Every row comes from one small tree of marks. The marks that hang from a mark follow it in brackets, in alphabetical order. Every link used is in the known rows. Which tree was each row made from?
Known rows:
kagofa(gevan(lubu)): [-62.3 -24.0  11.2  31.5  21.1 -14.1 -21.6  -0.1 -13.0  35.0 -15.2 -22.5
  30.8 -10.6  32.2  30.8   2.2  22.4 -25.5]
kanid(kagofa(gevan(lubu(bezes tozo)))): [-69.3 -36.5  -3.0 -16.7   9.4 -15.6 -31.8 -15.2 -15.6  55.6 -16.7  -4.9
  29.1 -21.9  33.6   3.7 -18.9  16.7  -7.8]
lubu(bezes faro gevan kanid tozo): [-10.0 -38.7   5.0   6.3 -10.0  21.6 -61.5 -15.8 -38.0 -15.1 -58.4  40.6
  35.5 -42.3  19.7   7.3  -4.6 -55.3  25.8]
faro(fomoni(bezes) renuf): [-36.5 -32.9   9.2  66.1 -10.7 -32.9  18.3  66.2  30.7 -42.5  29.9 -42.8
  57.9 -32.5 -22.5  15.3 -58.3 -21.0 -11.9]
gevan(lubu(bezes faro(renuf) kanid(kagofa) tozo)): [-26.3 -48.3  24.6 -22.9  -0.4   1.7 -27.5  -1.2  -8.3  11.4 -11.0  15.2
  56.2 -67.2   2.3  36.5 -44.3 -57.9  22.9]
kuno(kagofa(gevan)): [-63.6 -23.5  14.0  73.3  29.2  -4.2 -32.8 -10.0 -34.8  32.3 -19.9 -30.8
   8.5  10.8  17.6  20.2  11.8   2.6 -52.4]
kagofa(gevan(lubu(tozo))): [-65.0 -34.7 -11.0  25.1  10.6 -26.6 -29.9 -11.6  -2.5  46.5 -23.5 -17.2
  25.2  -9.8  19.6  14.0  -6.5  30.7   2.5]
kanid(kagofa(gevan(lubu(faro(fomoni))))): [-64.1 -73.8  36.8  21.7  33.2  19.2 -14.5   5.9   5.0   3.7 -13.2 -40.4
  48.2 -37.2  20.0  32.7 -14.6  14.5 -29.2]
kuno(kagofa(gevan(lubu(bezes kanid tozo)))): [-57.1 -21.1  -0.8  -2.7   3.1  -2.6 -57.9 -16.5 -25.0  69.4 -46.0  13.0
  10.7 -21.0  19.9   2.5   4.7   8.3 -14.4]
kanid(kagofa(gevan(lubu(faro)))): [-61.7 -63.2  29.4  12.5  36.8  11.2 -25.7 -14.8 -22.2  18.7 -22.1 -21.6
  33.7 -34.3  35.0  52.0  -7.6  -0.2 -31.9]
gevan(lubu(faro kanid)): [-26.0 -36.2  40.0  17.7  14.2  12.8 -21.8 -12.5 -20.7  -2.9 -24.5   8.2
  49.1 -46.9  12.6  59.8  -3.6 -28.6   3.7]
kagofa(gevan): [-52.3 -20.1   6.5  53.6  27.7 -13.2 -23.9  -5.5 -32.7  16.8 -10.4 -19.9
  29.5   4.4  30.5  17.7   2.5   3.8 -30.1]
renuf(bezes): [-31.5   1.5  23.7  55.3  12.8 -21.5  12.8  23.2  -7.1 -10.6  16.3 -30.5
  40.5 -18.8   5.2  27.4 -16.3 -34.4   1.6]
tozo(lubu(gevan)): [-38.8  -5.8  -1.4  45.9   8.1   5.6 -31.3 -13.0 -41.1  -3.8 -17.3 -26.1
  28.3  -6.9  32.1  16.1  17.2 -24.1  -1.4]
lubu(gevan kanid tozo): [-40.2 -13.7   9.9  47.2  15.5 -11.5 -75.9 -49.3 -49.0   5.0 -47.8  15.5
  23.4  -7.5  23.0  17.0  19.8 -37.2  21.3]
kuno(kagofa): [-50.1 -15.9  30.6  84.4  15.2  -6.0 -11.5 -11.2 -28.7  14.1  -3.7 -29.0
  20.2   3.7  -5.7  32.5   2.0 -18.4 -34.5]
kagofa(gevan(lubu(bezes(fomoni) faro kanid))): [-14.6 -26.4  24.6  -9.3  16.6  43.0 -16.3  24.8 -10.9 -21.5 -21.6  15.4
  58.8 -50.8  31.0  30.1   4.2   1.6  -4.1]
kuno(kagofa(gevan(lubu))): [-72.5 -27.1  18.8  52.2  23.5  -6.0 -30.3  -5.7 -16.2  51.3 -24.6 -32.5
   9.6  -4.1  19.6  34.9  10.8  22.1 -47.5]
tozo(lubu(bezes(fomoni))): [-10.0  11.9   0.1  22.9  -4.0  21.5  33.7  33.5 -13.2 -33.1  32.3 -24.5
  64.6 -16.8   9.8  -0.3  -4.5  -4.1   9.6]
kanid(kagofa): [-55.6 -20.2  37.6  53.0  33.2 -12.2 -11.5 -31.9 -42.2   5.3  11.6 -24.7
  39.5  -2.7  17.9  38.3  -6.2 -25.8 -23.5]

Which tree is each row?
[-19.5 -55.9 -12.4  41.0 -19.9   9.5  -5.0  70.4  23.4 -68.0  -5.8 -44.1
  51.7 -61.7  -4.2  13.7 -43.6 -44.1   1.5] | tozo(lubu(faro(fomoni(bezes) renuf) gevan))
[-45.9 -60.6  -1.5 -10.7  26.8  16.6 -30.0   6.1 -27.2 -21.7 -15.9 -24.9
  39.8 -50.5  31.9  14.6 -17.0 -15.4 -23.3] | tozo(lubu(faro(fomoni(bezes)) kanid(kagofa(gevan))))
[-14.6  11.6   1.6  -7.6  -2.4  10.0 -12.3  -1.5 -48.8  12.0   1.0   9.6
  47.0 -23.7  27.7   2.4  -0.9 -34.5   4.5] | tozo(lubu(bezes kanid))
[-35.9 -49.5  16.3  10.0  40.9  24.2 -30.6   7.9 -25.2  -9.0  -0.7 -41.6
  56.9 -43.3  23.9  17.3 -12.8 -43.0 -14.2] | tozo(lubu(faro(fomoni renuf) kanid(kagofa(gevan))))
[-40.4 -51.6  28.2  28.0  30.5  13.8 -79.3 -63.9 -57.8 -10.5 -55.1  14.6
  27.5 -31.1  25.5  38.3   9.7 -61.2  15.5] | lubu(faro gevan kanid(kagofa) tozo)
[-67.6 -84.3  14.7  16.2  23.6   7.1 -23.2  -7.5  15.0  15.9 -21.8 -36.3
  43.5 -38.1   6.6  16.2 -22.6  21.5  -1.0] | kanid(kagofa(gevan(lubu(faro(fomoni) tozo))))
[-11.7 -24.7  54.0  -3.4  19.4  32.1  -0.1  23.4  -4.7 -39.9  14.9   0.5
  77.9 -67.7   6.5  56.1 -23.8 -52.1   6.1] | gevan(lubu(bezes(fomoni) faro(renuf) kanid(kagofa)))
[-37.7 -41.6  49.8  33.9  41.5  26.3 -71.6 -52.8 -68.2 -22.3 -46.2  10.4
  32.3 -31.6  39.5  53.7  19.2 -67.6 -11.3] | lubu(faro gevan kanid(kagofa))
[-33.1  -2.1  25.9  18.2  23.3  18.6 -57.9 -40.4 -48.8 -24.8 -23.8  17.8
  44.6 -18.3  28.3   9.5  19.6 -36.6  22.7] | lubu(bezes(fomoni) gevan kanid(kagofa) tozo)
[-43.9  -1.3  24.8  12.3  38.5   0.8 -30.2 -49.5 -69.2  16.2   3.7 -16.1
  38.4 -12.7  34.4  31.8  14.6 -39.7  -6.4] | tozo(lubu(kanid(kagofa)))
[  9.1   2.2  17.5  35.3  21.2  35.0 -14.9  44.6  -8.4 -77.6  -0.9 -29.3
  61.1 -61.6  14.0  39.1   5.6 -84.1  36.7] | tozo(lubu(faro(renuf(bezes(fomoni))) gevan kanid))
[-43.6 -15.2  17.5   3.8  14.0   0.0 -76.6 -52.2 -62.3  14.5 -41.3  28.1
  27.2 -19.0  36.6   5.9   6.9 -50.1  12.1] | lubu(bezes gevan kanid(kagofa) tozo)
[-61.1 -78.1   9.8  40.0  -1.6   8.5  -8.0  50.3  31.3  -5.7 -28.3 -39.6
  22.7 -48.6  -6.5  27.8 -30.0  25.5 -46.1] | kuno(kagofa(gevan(lubu(faro(fomoni(bezes))))))
[-36.7 -71.7  -7.7  -5.3 -17.3  14.9  -5.8  41.8  35.7  11.7 -24.7 -11.0
  51.2 -49.0  -0.8 -12.9 -38.3  26.9   9.8] | kagofa(gevan(lubu(bezes faro(fomoni) tozo)))
[  3.0 -30.7  10.0   6.0 -11.7  41.5 -29.5  47.3  -9.5 -41.9 -17.7  -7.5
  63.7 -61.4  12.1  -2.4 -17.8 -68.1  14.1] | tozo(lubu(bezes faro(fomoni renuf) gevan kanid))
[-79.5 -30.6  26.2  20.3  41.2 -12.5 -30.7 -27.1 -29.2  42.3 -10.6 -28.0
  28.0 -10.8  41.2  40.6   3.3  14.0 -35.3] | kanid(kagofa(gevan(lubu)))
[-53.2  -9.3  47.7  41.4  45.6   3.4 -76.3 -63.2 -75.3   0.8 -33.9   4.3
  25.0  -8.2  45.5  42.6  29.8 -53.5 -16.5] | lubu(gevan kanid(kagofa))
[-45.9 -54.1  33.3   0.5  23.3   2.7 -40.0 -50.5 -27.5  16.1 -29.7   6.9
  40.9 -46.2   9.9  53.3 -10.7 -30.5  19.3] | gevan(lubu(faro kanid(kagofa) tozo))
[-60.4 -83.0  12.8  22.7  20.3  -3.1 -18.8  20.4  30.4   9.0  -7.5 -47.2
  52.8 -47.7  -5.0  21.0 -41.8  -2.0   1.7] | kanid(kagofa(gevan(lubu(faro(fomoni renuf) tozo))))
[-34.7 -57.9   7.8  27.4  -6.1  -4.6  -3.5  -2.2  10.8   4.0 -19.5  -9.6
  43.6 -40.5 -10.2  37.0 -28.5  -4.8  23.7] | gevan(lubu(faro tozo))
[-76.4 -37.4  -2.9  45.1  12.6 -18.4 -39.1 -17.1  -6.8  62.9 -33.4 -28.4
   4.1  -3.4   6.0  17.5   2.8  29.0 -20.5] | kuno(kagofa(gevan(lubu(tozo))))
[-51.6 -68.4  18.7  19.9  41.0  12.7 -52.1 -34.2 -25.7   2.3 -30.8 -11.5
  41.2 -28.0  13.9   7.0  -5.7 -15.6   1.1] | lubu(faro(fomoni) kanid(kagofa(gevan)) tozo)
[-27.7 -64.9   0.7  34.2 -10.3   3.2 -53.1   6.6  -1.6 -51.6 -51.1   8.1
  35.9 -52.2  -1.6  11.0 -22.2 -33.4  24.3] | lubu(faro(fomoni(bezes)) gevan kanid tozo)
[-40.4 -52.9   1.7 -10.5  -0.5  19.9 -52.2  -5.8 -17.2  45.8 -58.0  19.8
  16.2 -43.7  12.9  14.9  -6.3  -6.5  -9.1] | kuno(kagofa(gevan(lubu(bezes faro kanid tozo))))
[-49.9 -18.4  23.5 -23.3   7.0 -11.7 -37.2 -37.4 -31.9  40.8 -15.3  20.2
  40.7 -33.7  20.0  21.4 -14.1 -19.3  15.9] | gevan(lubu(bezes kanid(kagofa) tozo))
[-21.6 -37.3  13.6   5.7   5.1  37.3  11.1  46.1  11.5 -25.8  -8.4  -7.1
  60.5 -43.7  20.8  24.4 -11.9  17.6  -9.7] | kagofa(gevan(lubu(bezes(fomoni) faro)))
